In the rows, 128 means zero.
Known rows, with every step that occurs
a > v > w > b > e: [135 183 129 105 132 166 123 168 112 105 134  89 117 138  85 205 173 222
  93 153  96 127 151 145  67 118 139  80 173 163 122 154  98 123  64 126
 141 150 128  94 122 125 152  56 145]
c > v > u: [139 170 127 101 152 127 135 112 128 116  98 156 176  93  69 181 158 211
 139 156 167  86 114 149 136 107 113 102 131 147 132 125  99 100  70  85
 117 101 113 173 192 127  97  93 147]
t > x: [114 139 144 160 116 161 124 154 128 121 138 138 143 109 115 101 121 157
 126  99 122  77 166 107 100 139 123 175 125 120 146 118 128 124 161 112
  92 153 101 156 128 160 119 115 145]
a > v > w > q > h > k > p: [ 94 190 107 140 108 168  96 123 129 140 131  98 106 119 118  97 215 170
 133 155 132 158  82 142 129  76  81 134 163 132 147  94 116 135 183  91
  81 125 145 119 102 182 118 134  38]
e > p > k > h: [178 148  98 176 111 169 162 147 129 147 150 148 132 146 101 111 145 153
 147 153 101 125 131 177 129  63  99 156 131 157 111  98 119 148 139 106
  73 130 155 133 174 121 127 142  49]
w > v > a: [107 159 130 111 141 185 105 125 123  98 128 105 124 139 105 140 161 181
 125 134 139  83 123 131  80  87  96  84 178 151 116 112 116 102  77 102
 115 146 132 182 153 111 124  96 133]
q > w > b > e > s: [146 128  72 146 138 148 116 165 131 157 142 108 111 148 102 222 144 158
  56 161  89 215 130 132 122 107 151 123 149 150 155 142  91 147  95 137
 106 158 170 138 176 104 185 116 156]
h > q: [ 82 149 117 170 120 143 117 144 124 113 145 124 127  55 140 135 138 150
 137 126 152 146 138 124 132  92 145  97 160 105 138 110 138 163 162 131
  90 104 150 151  82 122 107 127 168]
c > v > w: [111 185 135 136 116 192 116 153  80  96 114 130 125 129  69 133 145 171
 147 148 136 105 119 154 113 124 103 130 138 155 105 132  97 107  72 110
 132 126  96 113 200 119 105  88 122]
e > p > k: [ 74 117 123 150  62 156 149 106 134 124 137 137 127 117 103 104 150 148
  83 156  90 135 148 151  89  89 121 121 112 167 120 110 117 116 129 125
 126 176 126 126 138  97 162 145  74]
b > w > q > h > k > p: [108 183  80 130 105 146  90 123 145 148 125  88  96 131 123 111 190 138
 114 160 121 165  89 142 116  75  86 138 167 118 157 104 123 134 176  89
  99 126 144 116 118 167 118 148  48]
q > h > k: [ 91 146 149 121 109 160 104  83 129 131 158 132 111 105 117 149 124 117
 180 161 166 131 128 161 124 107  77  95 179 101 135 128 107 138 167 111
 140 131 133  90 118 148 148 174 106]
a > v: [ 79 132 165 139  88 139 149 120 139 116 146 133 152  92 117 151 153 169
 147 141 143 110 141 122 133 112 162  79 127 170 141  96 131 127 138 120
 115 127 118 120  96 169 104 123 146]
k > p: [141 157  81 134 131 120 118 144 136 153 119 111 104 150 136  76 189 149
  95 126 113 161  87 118 123  93 120 173 118 138 143 107 134 138 168 106
  74 127 139 145 117 153 120 129  68]
u > v: [110 128 141 100  81 137 156 106 109 150 158 148 163 114 112 129 149 133
 183  93 112 149 119 118 116  91 148 168 144 174 134 100 103 130 128 102
 116 151  92 122 146 148 104 114 105]
p > k > h: [179 144 122 160 144 158 150 156 130 127 143 132 127 131  98 120 132 170
 150 145 109  87 147 192 122  71 113 158 139 161 114 105 116 143 148 113
  86 134 160 137 154 145 131 151  56]
w > b > e > s > x: [165 124 111 146 115 154 139 165 149 125 162 126 120 146 134 218 150 106
  38 115 131 164 150  93 156 124 117 153 147 143 147 142 115 147 116 129
 104 131 128 126 194 103 202 126  95]
h > q > w > v > a: [ 57 167 107 142 127 187 103 124 106  97 116 103 117 100 104 157 157 177
 122 154 143  81 132 144  78  58  96  69 185 155 131 103 132 119  93 106
 113 139 149 187 142 103 134 104 154]
e > p > k > h > q > w: [ 59 152  64 219  96 158 144 133  96 134 120 137 113  60 112 151 129 139
 134 181 123 138 144 180 127  36 112 112 144 150 151  84 157 178 166 133
  93 116 171 139 136 111 142 155 133]
w > q > h > k: [ 94 151 143 130 111 153  96  97 136 129 145 109 122  93 126 153 135 125
 177 159 152 146 121 163 133 107  59  91 186  95 144 129 112 128 158 108
 146 126 152  98 100 143 144 156  91]
e > b > w > q > h > k: [ 91 170 119 137  85 181  94 106 135 129 149 102 133 109 109 185 133 106
 161 175 140 155 131 150 127  94  69  90 195  92 141 124 114 126 145 102
 151 121 143  77 118 129 133 153 106]
s > x: [140 122 141 144 106 140 150 134 140 108 140 140 129 130 148 158 135  79
  92 102 157 100 149 101 158 129  94 156 132 131 133 130 146 139 144 124
 125 111 102 120 167 119 170 141  81]
c > v > w > b > e > s: [158 151  88 135 135 170 109 178 127 142 150 110 117 154  84 214 153 181
  70 155  95 213 125 131 118 115 147 126 154 152 141 150  72 131  69 124
 103 153 154 135 199  97 166  95 149]
c > v > a: [107 144 115 107 161 173 111 123 116  87 118 119 141 116  85 147 111 208
 138 129 158  95 142 155  96  87  91  92 148 142 107 109 102  99  84 102
 126 133 126 181 179  83  87 111 162]
q > w > b > e: [125 160  99 116 142 128 128 156 117 120 121  90 104 129 100 213 142 189
  87 161  91 145 159 158  63 100 125  88 160 155 149 160 126 131  80 133
 152 150 150  95 120  99 179  86 156]
k > h > q: [144 170  94 194 142 154 128 167 120 126 156 133 132  75 133 135 140 160
 173 129 151 142 132 148 152  61 131 119 171 108 129  95 136 184 167 117
  55  81 173 157 110 132  91 132 138]
c > v > w > q > h > k > p: [106 196 100 136 117 159  94 128 128 138 125 101  97 125 108  94 198 167
 142 153 134 166  80 157 120  76  61 145 159 126 151 110 112 130 165  85
  87 123 145 121 131 156 122 138  40]
h > k > p: [105 164 111 129 103 136 101 122 152 148 142 108  95 131 119  89 188 142
 103 134 127 150  89 118 105  94 110 157 152 116 148 108 112 144 179  95
  82 125 141 143 106 153 133 147  57]
p > k > h > q: [121 164 107 194 125 165 133 162 125 110 155 127 126  57 121 127 148 178
 156 141 138 121 155 169 125  50 133 118 166 127 129  92 128 174 174 122
  59 107 174 158  99 132 109 144 116]
e > p: [119 134  84 159  67 145 150 106 130 173 146 152 139 158 132 108 148  94
 119 142 113 202  98 101 147 110 102 125 112 117 123 110 135 140 108 113
 106 124 120 120 169  83 121 112 110]
q > w > b: [114 132  60 130 155 137 151 145 112 133 114 102 100 148 109 206 140 135
 150 167 119 134 146 108  95 105 139 105 144 163 138 150 165 128  91 125
 167 139 136 117 107 101 168  97 156]
u > v > c: [104 151 121 119  90 196 118 121  94 155 148 125 150 120 118 144 127 179
 160 106 135 143 135 104 122 100 135 163 146 151  90  86 121 116 149 141
 114 125 126 144 157 121 137  97 129]
s > x > t: [ 91  98 137 129 143 165 166 120 121 134 115 137 151 146 151 176 112 145
  59  93 167  86 165  53 116 166 134 181 124 134 159 129 104 129 138 105
 117 102 141 154 170 100 144 121  61]
k > h > q > w > b > e: [144 176  84 140 150 140 132 173 115 125 134  93 104 115 100 215 146 200
 107 164  96 149 159 165  76  72 126  87 178 150 149 147 126 152  95 128
 124 130 167 107 119 100 163  87 155]
b > e > p > k: [ 79 132 131 142  57 150 143 115 132 120 138 127 124 111  96 118 155 172
  56 158  74 141 156 172  69  89 117 107 124 167 126 120 104 115 119 127
 121 183 136 114 143  91 172 135  74]

Rows
[ 64 149  77 208 113 150 134 138  93 119 115 127 108  50 112 158 125 150
 140 175 128 111 155 189 121  41 121 111 150 153 150  93 155 170 172 135
 100 118 174 142 123 123 145 160 142]
p > k > h > q > w
[113 172  96 133 124 139  98 120 144 154 132  99  98 126 134  89 195 150
 133 145 129 173  85 143 125  80  72 147 158 113 156 108 124 137 190  93
  84 124 155 127  99 162 131 151  43]
w > q > h > k > p
[142 165  95 146 169 162 107 136  86 129  97 102 128 127 141 126 155 158
 181 166 127 160 112 183 168  97  45 110 149 125 122 121 141 115 134 128
 139 127 144  87 133 156 114 117  85]
v > w > q > h
[137 165  99 134 150 163 116 128  79 138 107 109 141 121 136 126 164 159
 203 153 124 169 112 180 166  85  53 124 157 139 123 113 134 117 132 120
 136 135 131  83 141 162 107 112  78]
u > v > w > q > h
[158 162 117  96 150 129 127 162 134 120 139  92 111 145 105 199 147 196
  90 143  95 148 153 140  67 116 133  90 162 145 138 167 112 125  73 125
 143 147 148  99 115  99 163  75 149]
w > b > e
[147 142 122 155 100 185 138 164 135 114 157 126 126 139 116 225 171 128
  48 126 133 148 150  95 160 125 125 139 155 159 137 129 105 146 113 127
 101 133 114 125 199 124 190 112  93]
a > v > w > b > e > s > x
[ 99 149  39 173 132 161 164 154 113 135 136 110 101 117 103 198 154 154
 157 181 114 152 152 126  96  55 134  97 155 162 134 126 163 152 109 115
 128 133 155 127 104  88 161 105 138]
e > p > k > h > q > w > b
[ 80 179 112 164  90 192 102 138  99 142 128 104 111 128 121 163 141 152
 129 164 142 115 133 118 102  93 105 110 154 162 124 114 160 105 119 146
 124 123 159 139 160 103 192  94 145]
q > w > v > c
[ 51 138 103 161  61 159 147 124 123 116 135 118 110  88  92 150 158 178
  67 176  77 147 169 171  60  62 122  90 135 173 136 117 121 130 120 130
 128 179 147 121 119  79 182 127 100]
h > q > w > b > e > p > k
[109 115 108 133 152 202 154 148 114 137 120 124 141 170 127 220 133 174
  26 107 148 119 162  50 112 167 151 185 144 142 154 136  75 132 106 108
 104 116 149 156 202  90 169  96  63]
v > w > b > e > s > x > t
[134 172  48 175  83 157 154 149 120 172 152 132 122 144 112 168 159 148
 111 165  92 214 120 130 113  66 100  95 150 129 139 120 137 161  92 111
  94 119 156 109 163  64 142  85 129]
k > h > q > w > b > e > p
[ 82 174 154 142  98 205 124 137  88  97 120 128 137 116  85 140 176 183
 133 148 130  83 123 135 127 130 146 108 147 163  96 100 102 124 107 126
 122 129  99 116 147 175 102  88 115]
a > v > w
[148 143  92 142 172 129 118 129 110 141 110 104 135 121 158 128 141 145
 184 159 133 176 119 179 172  93  52 106 142 121 139 125 156 115 145 124
 139 124 155  90 117 146 120 136  99]
w > q > h
[123 163 124 161 130 167  99 163 108 110  84  82 143 113 125 129 168 167
 125 131  92 139 101 145 143 145  83 121 157 116 120 127 122 105  91 127
 140 123 149 135 118 131 106  72  84]
v > w > q
[141 167  60 147 137 151 111 138 111 140 109  91 144 139 136 170 132 119
 160 180 117 184 128 166 164  74  62 102 154 120 139 119 155 114 127 117
 150 121 141  63 144 137 110 130 117]
e > b > w > q > h
[122 165  78 161  90 155 102 171 144 121 100  64 164 136 114 194 137 112
  95 154  77 169 125 116 136 112 108 111 162 113 143 124 142 103  82 114
 155 115 147 105 132 103  98  92 128]
e > b > w > q
[102 203  98 152  67 219  93 156 116 139 144  89 130 162 104 189 142 135
 110 168 132 125 136  86  98  90 125 117 168 149 112 116 146  96  95 128
 129 115 141 118 180  97 167  77 153]
e > b > w > v > c
[ 86 173 148 133 108 177  95 104 119 115 140 112 118  94 102 155 139 144
 186 167 158 137 119 176 127 104  50  88 188 109 139 133 101 120 135 101
 148 127 140  92 129 134 131 144  93]
c > v > w > q > h > k
[152 180 115  99 145 160 116 171 109 112 127  89 105 149  88 194 162 209
  87 149  89 131 145 146  65 123 129  98 173 147 118 164  99 124  61 131
 145 148 133  97 135 109 160  57 136]
v > w > b > e
[159 120 125 156 101 152 131 155 146 123 156 135 126 135 135 198 145  98
  35 112 132 159 145 109 167 126 109 157 142 135 147 134 109 152 135 133
  94 128 128 130 206 112 196 143  88]
b > e > s > x
[117 153  47 161 159 153 155 166 110 133 130 106 101 119 111 208 143 151
 173 168 129 142 148 119 106  68 140  97 164 154 139 135 166 155 111 120
 133 117 157 132  97 102 148 100 159]
k > h > q > w > b
[ 99  88 120 140 140 176 161 128 127 148 124 141 152 156 149 192 118 141
  41  97 161 123 158  45 135 170 149 194 124 134 164 121  88 137 138 108
  95 109 151 168 195  94 156 132  65]
e > s > x > t
[ 58 184 108 207  57 158 144 143 117 137 145 127 107 101 109 145 186 121
 141 186 121 121 120 152  85  29 100  92 168 189 183 118 163 137 104  99
  95 141 160 129 148 106 174 118 112]
e > p > k > h > q > w > v
[ 91 166 145 134 110 177  93 101 120 121 137 110 116  98 116 150 146 136
 177 163 149 132 115 169 132 113  56  92 191  98 131 124 107 127 151 111
 148 128 143  95 112 147 138 147  87]
v > w > q > h > k
[134 160  73 136 149 135 107 132 113 135  98  92 130 124 143 155 132 127
 158 177 120 168 125 177 159  91  67  94 154 127 138 121 152 112 131 120
 153 127 140  78 139 156 103 132 110]
b > w > q > h
[115 158  93 146 105 127  98 158 148 114  85  67 146 113 124 171 133 127
  93 151  78 148 120 133 130 132 115  99 162 118 147 127 137  99  88 119
 159 124 145 122 126 130  87  95 115]
b > w > q
[122 174  98 199 110 167 133 163 124 123 162 131 126  65 117 132 151 188
 135 145 120 150 149 177 119  39 119 106 169 125 134  93 122 179 158 120
  53 108 177 146 118 112 115 132 113]
b > e > p > k > h > q
[141 163  96  99 130 191 147 155  92 124 136 108 124 166  85 182 182 165
 180 131 109 131 127  91  88 116 152 139 168 172  95 141 115 118  64 106
 152 149  90 112 131 127 128  49 114]
u > v > w > b
[ 76 191 107 191  90 208 108 151  98 133 137 103 107 104 111 162 150 180
 136 172 143 104 145 143  94  55 106 113 167 170 124  99 156 121 140 140
 101 119 177 153 151 106 191 104 129]
p > k > h > q > w > v > c
[ 68 183 126 193  76 151 138 150 113 120 139 115 104  90 107 151 182 132
 148 185 124  96 130 160  82  37 106  92 175 193 183 123 160 133 110 106
  98 140 165 132 132 122 177 125 116]
p > k > h > q > w > v
[100 129 117  85 132 186 121 100 101 112 130 127 158 113  98 140 140 197
 153  94 129 103 131 134  99  81 121 131 166 154  92  77  90 119 113 104
 115 151 108 184 158 126  83 106 126]
u > v > a
[179 157 106 171 112 163 155 151 129 145 152 140 129 145  96 122 145 172
 131 154  91 129 137 193 114  60  96 147 139 158 116 104 109 147 131 107
  75 134 163 128 178 118 134 135  49]
b > e > p > k > h
